What can hang from each mark:
k_807: k_357
k_357: k_539 k_807 k_904
k_367: k_338
k_799: k_539 k_904
k_904: k_338 k_357 k_799
k_857: k_539 k_904
k_338: k_904
k_539: k_857

Known rows, with every way that one mark hangs from another:
k_857{k_539 k_904{k_357}}: -1.44 -1.11 -0.89 0.44 -0.45 -0.16 3.68 1.14 -0.74 1.54 -1.16 1.80 -0.38
 -1.12 1.41 0.59 1.99 0.80 0.65 -2.28 -3.11 -0.46 2.44 -0.28
k_338{k_904}: 1.50 -0.34 -0.39 -0.93 -1.85 -0.49 -0.73 -0.48 -0.37 0.41 -0.36 -0.73
 0.61 -0.73 -1.38 -1.56 0.25 -0.40 -0.02 -0.08 0.94 0.65 -0.60 -1.02
k_807{k_357{k_539{k_857} k_904{k_338 k_799}}}: 1.80 -2.46 -1.98 -2.73 -5.93 2.06 0.18 -0.50 0.79 1.27 -0.18 2.95 -0.85
 -2.49 1.78 -2.94 1.63 1.70 1.76 -0.31 1.16 -1.47 2.25 -1.86
k_357{k_539 k_904{k_799}}: -0.62 -3.58 -3.28 -2.66 -5.28 2.48 -1.14 -1.95 0.03 0.77 0.75 2.71 -0.27
 -1.53 1.03 -1.44 2.04 2.03 0.76 -1.57 0.02 -3.59 1.30 -0.04
k_357{k_807 k_904}: 1.80 0.34 -2.88 -1.95 -4.77 -0.14 0.88 -0.06 -1.74 -1.13 0.85 1.64 -1.23
 -0.09 1.86 0.07 0.61 1.84 0.31 -0.32 1.28 -2.85 0.39 -1.65
k_539{k_857}: -0.30 -0.89 -0.07 -0.14 -1.18 1.84 -0.77 -1.42 0.21 0.91 -0.63 -0.67
 -0.02 -1.48 1.29 -0.73 0.06 0.88 1.54 0.37 -0.55 1.74 0.92 -0.80
k_857{k_904{k_357{k_539 k_807} k_799}}: -1.26 -2.41 -3.50 -1.75 -3.65 0.68 2.57 -0.08 0.60 2.51 -1.89 2.55 -0.30
 -1.30 0.60 0.08 1.25 0.68 -0.89 -2.68 -1.76 -2.30 1.82 -0.61
k_539{k_857{k_904{k_338}}}: 1.22 -1.16 0.26 0.84 -2.26 0.83 -0.20 0.07 1.48 2.14 -1.42 -0.10 -0.04
 -1.57 1.36 -1.08 0.11 1.15 0.05 0.46 -1.25 1.43 1.87 -0.58
k_807{k_357{k_904{k_338 k_799}}}: 2.30 -0.52 -0.70 -0.90 -3.40 0.09 1.21 1.44 0.96 0.25 0.71 1.95 -1.06
 -1.39 0.92 -2.49 0.71 1.13 1.54 -0.19 1.41 -1.30 1.81 -2.81
k_367{k_338{k_904{k_357 k_799}}}: -1.37 -0.21 -0.45 -0.44 -1.85 0.51 1.21 -1.19 0.76 1.56 1.13 1.03 2.16
 -1.32 -1.41 -2.27 0.42 0.97 1.06 -1.88 -0.56 -1.05 0.58 0.48
k_338{k_904{k_357{k_807} k_799{k_539{k_857}}}}: -0.08 -1.48 -3.96 -1.64 -3.61 1.70 0.65 -0.89 1.06 0.75 0.88 0.67 0.05
 -1.51 -1.24 -1.13 -0.03 0.07 1.99 -2.05 -0.23 -0.13 1.90 -1.93
k_539{k_857{k_904{k_338 k_357 k_799}}}: -0.39 -2.04 -0.49 1.05 -1.74 1.49 0.86 -0.40 2.91 3.27 -1.23 0.85 0.18
 -1.72 0.82 -1.05 0.50 1.19 0.82 -0.92 -1.62 0.74 3.14 -1.48
k_799{k_539{k_857} k_904{k_338 k_357{k_807}}}: -0.21 0.04 -3.96 -1.10 -0.55 2.47 0.70 1.54 1.26 0.56 1.50 2.48 -0.29
 0.26 0.07 1.10 -0.60 1.88 0.73 -1.04 -2.02 -2.50 3.33 -0.95
k_857{k_539 k_904}: -0.94 -1.27 -0.76 0.62 -1.96 -0.10 2.22 1.53 -1.52 0.50 -0.72 1.21 -0.88
 -1.86 2.00 0.50 1.22 1.06 0.43 -1.56 -3.29 0.62 1.48 0.10
k_904{k_338 k_357 k_799}: -0.68 -0.51 -0.04 1.96 0.83 0.36 1.52 0.68 4.51 2.10 1.44 2.66 0.44 1.16
 -1.52 0.49 -0.12 0.08 -0.03 -1.08 0.71 -1.28 2.47 -0.14
k_807{k_357{k_904}}: 2.15 0.10 -0.95 -2.31 -2.63 -0.42 1.57 0.66 -1.33 -0.30 -0.58 0.82 -0.95
 -1.45 1.38 -2.70 1.38 0.80 1.75 -0.16 1.04 -1.32 1.03 -3.17
k_367{k_338{k_904{k_357{k_539} k_799}}}: -1.56 -1.09 -1.23 -1.49 -3.07 1.04 0.78 -1.75 0.58 1.82 0.85 1.89 2.25
 -1.50 -1.38 -2.27 0.94 0.98 0.62 -2.08 -0.56 -1.98 0.53 1.46
k_367{k_338{k_904{k_357{k_539{k_857}} k_799}}}: -1.81 -1.55 -1.27 -1.61 -3.71 2.03 0.35 -2.54 0.62 2.30 0.45 1.55 2.30
 -2.17 -0.71 -2.73 1.05 1.43 1.41 -1.83 -0.81 -1.10 0.99 1.11
k_539{k_857{k_904{k_357}}}: -0.35 -1.37 -0.61 -0.34 -0.93 1.13 0.97 -1.15 0.75 2.77 -2.47 -0.30 0.24
 -1.85 1.31 -1.32 1.23 0.93 0.99 -0.78 -2.05 0.62 2.21 -1.72
k_799{k_539{k_857} k_904{k_338 k_357}}: -0.64 -0.47 -2.81 -0.29 1.03 2.74 -0.10 1.08 2.12 1.12 1.28 1.77 0.38
 -0.02 -0.48 0.27 -0.06 1.68 1.13 -0.97 -2.67 -2.22 3.65 -0.84
k_357{k_539 k_807 k_904{k_338 k_799}}: 1.40 -1.96 -4.05 -2.39 -8.04 1.47 -0.14 -0.27 0.61 0.14 1.92 4.65 -1.01
 -0.09 1.24 0.46 0.71 2.26 -0.90 -0.74 1.96 -4.40 1.29 0.38
k_539{k_857{k_904{k_338 k_357{k_807} k_799}}}: -0.02 -1.55 -1.41 0.60 -3.09 1.39 1.41 0.00 2.35 2.83 -1.15 1.41 -0.33
 -1.57 1.31 -0.29 0.10 1.36 0.48 -0.93 -1.28 0.54 2.84 -1.59

Rows:
1.15 -1.22 -0.85 0.88 -3.01 0.67 -0.44 0.16 2.19 0.46 2.15 2.08 -0.42
 -0.31 0.41 -0.95 0.33 2.02 0.71 -0.44 0.94 -2.24 1.96 -1.31 : k_357{k_904{k_338 k_799}}
1.27 0.51 -1.80 -1.82 -2.04 -1.07 1.43 -0.48 -0.28 0.85 -0.81 0.61 0.49
 0.31 -1.41 -0.63 0.56 -0.43 -0.17 -0.83 1.65 -0.88 -0.01 -1.60 : k_338{k_904{k_357{k_807}}}
-0.97 -1.98 -1.12 0.17 -1.15 1.32 0.90 -0.23 4.19 2.50 0.89 3.92 0.70
 1.05 -1.47 0.52 0.72 0.15 -0.86 -1.27 0.75 -2.53 2.41 1.29 : k_904{k_338 k_357{k_539} k_799}
-1.43 -0.72 -1.63 -0.76 -2.60 1.99 0.45 -1.56 1.08 1.18 1.79 0.60 1.94
 -2.26 -1.14 -2.72 0.29 1.19 2.31 -2.02 -1.78 -0.53 1.75 0.55 : k_367{k_338{k_904{k_357 k_799{k_539{k_857}}}}}
0.52 -2.57 -3.48 -2.25 -7.37 2.24 0.28 -0.49 0.21 1.62 -1.14 2.90 -0.75
 -1.72 1.91 0.48 0.20 1.40 -1.12 -0.60 -0.34 -0.77 1.21 0.73 : k_357{k_539{k_857{k_904{k_338 k_799}}} k_807}
-2.26 -1.37 -2.53 -2.38 0.97 1.53 0.58 -0.19 -0.53 1.92 -1.41 2.69 0.72
 0.29 -0.22 0.39 1.36 1.43 -0.74 -1.73 -1.46 -3.62 1.05 -0.64 : k_799{k_904{k_357{k_539}}}
-0.32 0.77 0.11 -0.84 -1.19 -0.33 1.30 -1.02 -0.08 1.22 0.56 0.61 2.38
 -0.60 -1.42 -2.21 0.81 0.68 0.57 -1.07 -0.30 -1.32 0.11 0.79 : k_367{k_338{k_904{k_357}}}
0.12 -1.65 -3.32 -3.41 -6.06 2.31 -0.21 -1.58 -1.42 0.46 -1.00 2.19
 -0.59 -1.09 2.03 0.78 0.39 0.94 -0.42 -0.04 0.57 -0.77 0.09 0.98 : k_357{k_539{k_857} k_807}
0.69 -2.93 -2.22 -1.39 -5.41 1.84 -1.32 -0.96 1.84 0.96 1.58 3.65 -0.11
 -0.44 0.40 -0.90 1.58 1.97 -0.27 -0.76 1.05 -3.89 1.74 0.66 : k_357{k_539 k_904{k_338 k_799}}
2.81 -1.41 -1.28 -3.09 -5.44 1.21 0.25 -0.37 0.00 0.95 -0.75 2.48 -0.69
 -1.73 1.75 -2.85 2.00 1.32 1.18 0.57 1.61 -1.82 1.90 -1.56 : k_807{k_357{k_539{k_857} k_904{k_338}}}
0.57 -0.74 0.29 1.91 -2.17 -0.61 2.05 2.59 0.13 0.67 0.11 2.15 -0.75
 -0.75 1.41 0.98 0.71 0.95 -0.49 -0.69 -2.20 0.53 1.94 0.71 : k_857{k_539 k_904{k_338}}
-0.46 -0.65 -2.81 -1.84 -1.61 1.58 0.87 0.57 0.62 2.12 -0.81 3.88 0.32
 0.79 0.39 1.43 0.34 1.97 -1.35 -0.71 -0.27 -3.34 1.63 -0.53 : k_799{k_904{k_338 k_357{k_539{k_857} k_807}}}
2.96 -0.74 -1.20 -2.98 -4.56 0.07 0.85 0.61 -0.18 0.36 -0.32 2.80 -0.66
 -0.86 0.90 -2.34 1.96 0.84 0.22 0.27 2.01 -2.85 1.27 -1.08 : k_807{k_357{k_539 k_904{k_338}}}
-0.07 -1.89 -3.15 -0.74 -3.03 1.92 -0.71 -0.51 0.80 -0.78 2.63 0.94
 -0.74 -1.52 0.49 -1.51 0.73 1.77 2.37 -1.81 -1.11 -2.49 2.35 -1.42 : k_357{k_904{k_799{k_539}}}
-0.59 -1.92 -2.75 -0.94 -1.83 1.88 -0.18 -1.30 1.92 1.40 0.73 -0.01 0.63
 -1.79 -1.77 -2.09 0.50 -0.08 2.34 -2.03 -0.76 0.32 2.21 -1.71 : k_338{k_904{k_357 k_799{k_539{k_857}}}}
-0.43 -2.99 -4.05 -3.09 -7.32 2.56 0.32 -1.11 -0.93 1.48 -1.63 2.38
 -0.86 -2.37 2.36 0.24 0.58 1.47 -0.51 -1.15 -0.94 -0.70 0.89 0.25 : k_357{k_539{k_857{k_904{k_799}}} k_807}
-0.08 0.95 -1.81 -0.32 0.57 0.00 1.69 2.01 0.83 1.27 -0.16 3.24 0.04
 1.69 -0.38 1.85 -0.38 1.47 -1.40 -0.71 -0.12 -3.09 1.29 -1.20 : k_799{k_904{k_338 k_357{k_807}}}
-0.76 -2.51 -2.27 -1.99 -2.62 1.03 0.04 -1.62 1.29 2.19 -0.58 1.50 1.06
 -0.95 -2.01 -1.58 1.36 -0.30 0.41 -1.97 0.61 -1.13 0.77 -0.71 : k_338{k_904{k_357{k_539} k_799}}
2.40 -0.58 -1.80 -1.10 -3.53 0.53 0.95 1.83 1.10 -0.49 1.73 1.83 -1.27
 -1.50 0.55 -2.49 0.55 0.90 2.07 -0.56 0.60 -1.69 2.48 -2.47 : k_807{k_357{k_904{k_338 k_799{k_539}}}}
-0.33 -1.95 -3.45 -2.68 -4.28 0.76 0.83 -1.31 0.53 1.73 -0.46 2.15 0.49
 -0.78 -1.36 -0.79 0.87 -0.10 -0.08 -2.13 1.09 -1.44 0.54 -0.90 : k_338{k_904{k_357{k_539 k_807} k_799}}
-0.71 -2.38 -2.60 0.06 -2.17 1.03 0.50 1.14 1.02 0.69 0.19 0.07 -0.69
 -2.34 0.12 -0.97 0.04 0.57 0.54 -2.14 -3.43 -0.19 2.18 -0.62 : k_857{k_904{k_799{k_539}}}
-1.13 -2.07 -2.23 -0.42 -2.98 1.81 1.60 -0.91 0.96 2.60 -1.90 0.61 -0.41
 -2.36 1.73 -0.73 0.46 1.35 1.31 -1.66 -2.02 0.65 2.47 -2.19 : k_539{k_857{k_904{k_357{k_807} k_799}}}
0.70 -1.65 -1.58 1.32 -2.29 0.51 0.30 2.14 2.80 0.90 0.99 1.05 -0.51
 -1.19 -0.52 -0.44 -0.43 0.47 -0.45 -1.19 -2.35 -0.50 2.60 0.14 : k_857{k_904{k_338 k_799{k_539}}}
-0.55 -0.06 -0.56 -1.94 -2.42 0.30 0.93 -1.69 -0.22 1.54 0.34 1.49 2.53
 -0.80 -1.42 -2.18 1.39 0.65 0.03 -1.31 -0.07 -2.20 0.05 1.85 : k_367{k_338{k_904{k_357{k_539}}}}
0.51 -0.92 -2.89 0.46 -2.55 0.03 2.64 2.19 2.90 1.39 0.64 2.34 -0.61
 -0.26 -0.47 0.49 -0.11 0.37 -0.60 -1.99 -1.78 -2.04 3.19 -0.30 : k_857{k_904{k_338 k_357{k_807} k_799{k_539}}}
1.86 -0.36 -2.73 -0.23 -5.66 0.26 0.62 0.85 1.03 -0.45 2.40 3.11 -1.36
 0.06 1.21 0.44 -0.43 2.22 0.14 -0.51 1.65 -2.70 1.40 -1.32 : k_357{k_807 k_904{k_338 k_799}}
1.10 -0.44 -2.91 -0.63 -2.46 1.35 0.99 0.82 1.48 0.42 0.65 0.61 -0.57
 -0.83 0.40 -0.10 -0.02 0.51 0.85 -0.75 -2.10 -0.62 3.15 -0.10 : k_799{k_539{k_857{k_904{k_338 k_357{k_807}}}}}
1.17 0.39 -1.58 -1.28 -2.27 -0.38 2.09 0.46 2.00 1.37 0.21 4.12 0.29
 2.44 -0.73 1.84 0.59 -0.12 -2.25 -0.06 2.27 -3.58 1.21 1.71 : k_904{k_338 k_357{k_539 k_807}}
